Each row was made from one walk, in order. Every step used is in the known rows, and no mark comes twice. Write each row's walk.
Known rows:
vodet/sabi/nemi/maka: [+0.22 +0.73 +1.01 -0.35 -0.02 -2.81 -0.56 -0.42 -1.64 +0.07 -0.51 +1.03 -0.03 -1.57 +0.59 +0.46 -2.08 -0.34]
nemi/maka/vodet/gote: [+0.97 +0.06 +0.23 +0.30 +0.60 -1.74 -1.03 +0.09 +1.59 -1.02 -2.33 +0.21 +0.04 +2.36 -0.05 -0.45 -0.90 -0.59]
sabi/nemi/maka: [+0.55 +0.35 +1.76 -0.11 -0.13 -0.63 -0.70 -0.26 +1.33 +2.07 -1.24 +2.19 +0.27 -1.96 -0.41 +0.10 -3.10 -0.29]
nemi/maka/vodet/sabi: [+1.02 +0.20 +0.04 +0.20 +0.69 -2.04 -1.32 -0.09 +0.87 -0.02 -1.98 +0.15 -0.06 +2.21 +0.59 +0.01 -0.62 -0.40]
gote/sabi/nemi/maka: [+0.25 -0.47 +1.36 -0.60 +0.13 -3.44 -0.90 -0.16 +1.02 +1.87 +1.02 +2.00 -0.02 -0.16 -0.38 +0.13 -1.66 -0.46]
gote/vodet/sabi: [-0.58 -0.05 -1.20 +1.38 +0.22 -4.41 +0.03 -0.11 -1.59 -0.30 -1.98 -0.05 -0.42 +1.32 +0.66 +0.41 +0.83 +0.20]
vodet/gote: [-0.23 +0.14 +0.21 -0.10 -0.10 -1.83 +0.52 +0.12 -1.08 -3.46 -0.42 -0.40 -0.01 +0.01 -0.49 -0.57 -0.46 -0.51]
nemi/maka/vodet: [+1.08 -0.02 +0.13 +0.31 +0.66 -0.86 -1.31 +0.03 +2.11 +0.69 -2.14 +0.39 +0.04 +2.33 +0.17 -0.17 -0.66 -0.36]
gote/nemi/maka: [+1.79 +0.29 +1.46 +0.01 +0.11 +1.15 -1.88 -0.24 +1.53 -0.26 -0.60 -0.52 +0.24 -0.77 +0.32 -0.05 +1.41 -0.56]
gotu/sabi: [+0.03 -1.24 -0.16 -0.60 +0.01 +1.13 +0.51 +0.24 -1.71 +0.13 -1.64 -1.14 +0.12 -0.91 +1.58 +0.26 -0.40 +0.25]
gotu/sabi/maka/vodet/gote: [-0.33 -1.42 -0.49 -0.32 -0.40 -0.84 +0.92 +0.00 -2.18 -0.19 -2.56 -0.96 +0.15 -0.48 +1.61 -0.78 +1.15 +0.47]
sabi/nemi/maka/gotu: [+0.83 +0.16 +1.75 -0.40 -0.24 -0.14 -0.42 -0.28 +1.52 +2.23 -0.79 +2.15 +0.28 -3.01 -0.16 +0.16 -5.38 -0.24]
vodet/gote/nemi/maka: [+1.02 +0.34 +1.20 -0.10 -0.05 -1.02 -0.80 -0.06 +0.00 -3.64 -0.82 -0.76 +0.15 -0.52 -0.25 -0.61 +0.53 -0.90]
gotu/sabi/maka/vodet/gote/nemi: [+0.03 -1.40 -0.07 -0.23 -0.51 -0.45 +0.59 -0.07 -2.11 -0.28 -2.39 -1.24 +0.21 -0.73 +1.79 -0.74 +1.88 +0.35]
nemi/maka/gotu: [+1.52 +0.01 +0.26 -0.66 +0.46 +0.70 -0.90 -0.03 +2.23 +0.36 -0.95 +0.27 +0.14 -1.67 +0.23 -0.11 -4.32 -0.30]
maka/vodet: [+0.01 -0.38 -0.18 +0.81 +0.08 -1.24 -0.01 +0.06 +0.25 +0.87 -0.83 +0.09 -0.12 +3.54 +0.51 -0.01 +0.64 +0.02]
maka/vodet/sabi: [-0.08 -0.04 -0.34 +0.62 +0.14 -2.88 -0.05 -0.12 -1.54 -0.09 -0.57 -0.26 -0.26 +3.38 +1.13 +0.26 +0.65 -0.06]
gote/sabi/nemi: [-0.27 -0.59 +1.25 -0.51 -0.18 -3.44 -0.28 -0.15 +0.05 +1.80 +1.81 +1.83 -0.08 -0.09 -0.28 +0.23 -1.16 -0.31]
gote/sabi/nemi/maka/vodet: [+0.25 -0.59 +1.33 -0.35 +0.14 -3.88 -0.90 -0.13 +1.11 +2.16 +0.74 +2.05 -0.06 +1.05 -0.20 +0.14 -1.47 -0.47]
vodet/sabi/maka/gote: [-0.52 +0.56 -0.49 -0.64 -0.10 -3.56 -0.17 -0.55 -2.91 -0.33 -0.64 -0.08 -0.20 -2.32 +0.75 -0.39 +4.10 +0.10]

Write each row's walk:
[+0.41 +0.44 +1.77 -0.41 +0.07 -1.12 -1.03 -0.28 +1.18 +2.59 -1.82 +2.34 +0.19 -2.75 -0.48 +0.17 -0.58 -0.42]
sabi/nemi/maka/gote
[+0.50 +0.30 +0.88 -0.50 +0.20 -0.24 -1.38 -0.21 -0.18 +0.88 -0.87 -0.23 -0.06 -2.10 +0.16 +0.18 +6.69 -0.48]
maka/gote/nemi
[-0.52 -0.26 -0.45 +0.42 -0.56 -2.80 +0.57 -0.31 -0.65 -0.48 -1.36 +0.27 +0.06 +0.60 +0.06 -1.47 +2.27 +0.27]
sabi/maka/vodet/gote
[-0.28 -0.58 +0.53 +0.51 -0.08 -4.21 +0.22 +0.07 -0.50 -0.60 -0.22 +0.74 -0.17 +3.49 +0.04 -0.29 -0.24 -0.48]
maka/vodet/gote/sabi/nemi
[+0.16 -1.08 +0.71 -0.36 +0.09 -0.63 -0.16 +0.05 -0.80 +2.19 -3.66 +0.60 +0.16 -2.36 +1.24 +0.43 -0.56 +0.06]
gotu/sabi/nemi/maka/gote/vodet
[+0.91 +0.41 +0.27 -0.65 +0.89 -0.71 -1.77 -0.03 +1.74 +0.84 -2.44 +0.54 +0.01 -1.27 -0.30 -0.08 +2.53 -0.57]
nemi/maka/gote
[-0.20 +0.01 +0.41 +0.65 -0.13 -3.20 +0.03 -0.24 -1.57 +0.88 -0.65 +0.71 -0.18 +2.48 +1.02 +0.40 -0.49 -0.08]
maka/vodet/sabi/nemi
[+1.53 -0.61 +0.17 -0.96 +0.47 +1.24 -0.64 +0.08 +1.40 +0.40 -1.77 -0.30 +0.19 -2.10 +0.99 +0.02 -4.51 -0.18]
nemi/maka/gotu/sabi
[+0.16 -0.31 +1.12 -0.73 -0.11 -3.91 +0.11 +0.00 -0.22 -2.05 +0.60 +0.98 -0.01 -0.81 -0.56 -0.44 -3.16 -0.82]
vodet/gote/sabi/nemi/maka/gotu
[+0.55 -1.14 +0.65 -1.00 -0.46 +1.46 +1.02 +0.01 -0.83 +1.42 -0.32 +0.08 +0.20 -3.71 +1.55 +0.38 -6.03 +0.25]
maka/gotu/sabi/nemi
[-0.12 -0.01 -0.33 +1.12 +0.09 -4.38 -0.12 -0.25 -0.79 +0.83 -2.27 +0.96 -0.28 -0.41 +0.65 +0.49 -2.23 +0.10]
gote/vodet/sabi/nemi/maka/gotu
[+0.40 -1.01 +1.11 -0.68 -0.10 +0.68 +0.03 +0.05 -0.77 +1.55 -2.50 +0.40 +0.31 -2.28 +1.31 +0.33 -2.61 +0.07]
gotu/sabi/nemi/maka
[+0.50 +0.16 +1.68 +0.30 -0.10 -1.24 -0.69 -0.23 +1.44 +2.48 -1.65 +2.23 +0.20 -0.23 -0.13 +0.09 -2.83 -0.27]
sabi/nemi/maka/vodet
[+0.45 +0.59 +1.02 -0.55 -0.08 -2.48 -0.36 -0.43 -1.48 +0.18 -0.19 +1.00 -0.02 -2.32 +0.79 +0.48 -3.60 -0.29]
vodet/sabi/nemi/maka/gotu
[-0.58 -0.20 -1.39 +1.12 -0.15 -4.58 +0.40 -0.32 -1.59 +0.15 -1.95 +0.08 -0.35 -0.36 +0.84 -0.15 +0.30 +0.49]
gote/vodet/sabi/maka/gotu
[+0.30 -1.10 +1.06 -0.45 -0.10 -0.37 +0.21 +0.11 -1.09 +0.67 -2.91 +0.29 +0.27 -1.07 +1.31 +0.14 -2.52 -0.11]
gotu/sabi/nemi/maka/vodet/gote
[-0.33 +0.12 -0.36 +1.31 +0.15 -4.72 -0.30 -0.23 -0.93 +0.73 -2.58 +1.01 -0.29 +0.35 +0.48 +0.47 -0.67 +0.08]
gote/vodet/sabi/nemi/maka
[+0.15 +0.81 +1.02 -0.58 +0.15 -3.17 -0.78 -0.44 -1.71 +0.44 -0.94 +1.16 -0.08 -2.13 +0.55 +0.50 -0.30 -0.43]
vodet/sabi/nemi/maka/gote
[-0.26 -1.47 -0.52 -0.26 -0.37 -0.20 +0.74 -0.03 -1.80 +1.00 -2.44 -0.84 +0.16 -0.50 +1.80 -0.59 +1.34 +0.61]
gotu/sabi/maka/vodet
[-0.71 +0.24 -0.32 +0.34 +0.40 -4.32 -0.57 -0.20 -1.42 +1.59 -2.65 +0.93 -0.39 -1.35 +0.21 +0.51 +4.96 -0.15]
maka/gote/vodet/sabi/nemi
[+0.49 +0.23 +1.07 +0.04 -0.35 -1.03 -0.16 -0.05 -0.95 -3.71 -0.07 -0.92 +0.10 -0.45 -0.18 -0.52 +1.09 -0.74]
vodet/gote/nemi
[-0.43 -0.21 +0.84 -0.98 +0.29 -3.43 -0.86 -0.15 -0.27 +2.38 +0.03 +1.59 -0.21 -1.69 -0.36 +0.28 +4.37 -0.49]
maka/gote/sabi/nemi
[+2.09 +0.12 +1.47 -0.28 +0.01 +1.63 -1.61 -0.26 +1.73 -0.07 -0.19 -0.57 +0.24 -1.83 +0.63 +0.01 -0.80 -0.52]
gote/nemi/maka/gotu
[-0.20 -0.62 +0.01 +0.47 +0.11 -4.00 +0.14 +0.15 -0.47 -1.32 -0.19 +0.03 -0.22 +4.14 +0.11 -0.36 +0.55 -0.47]
maka/vodet/gote/sabi
[+0.04 -0.29 -0.42 -0.50 -0.72 -0.33 +0.74 -0.43 +0.00 +0.89 +0.05 +0.33 +0.16 -3.39 +0.38 -1.13 -1.13 +0.57]
sabi/maka/gotu
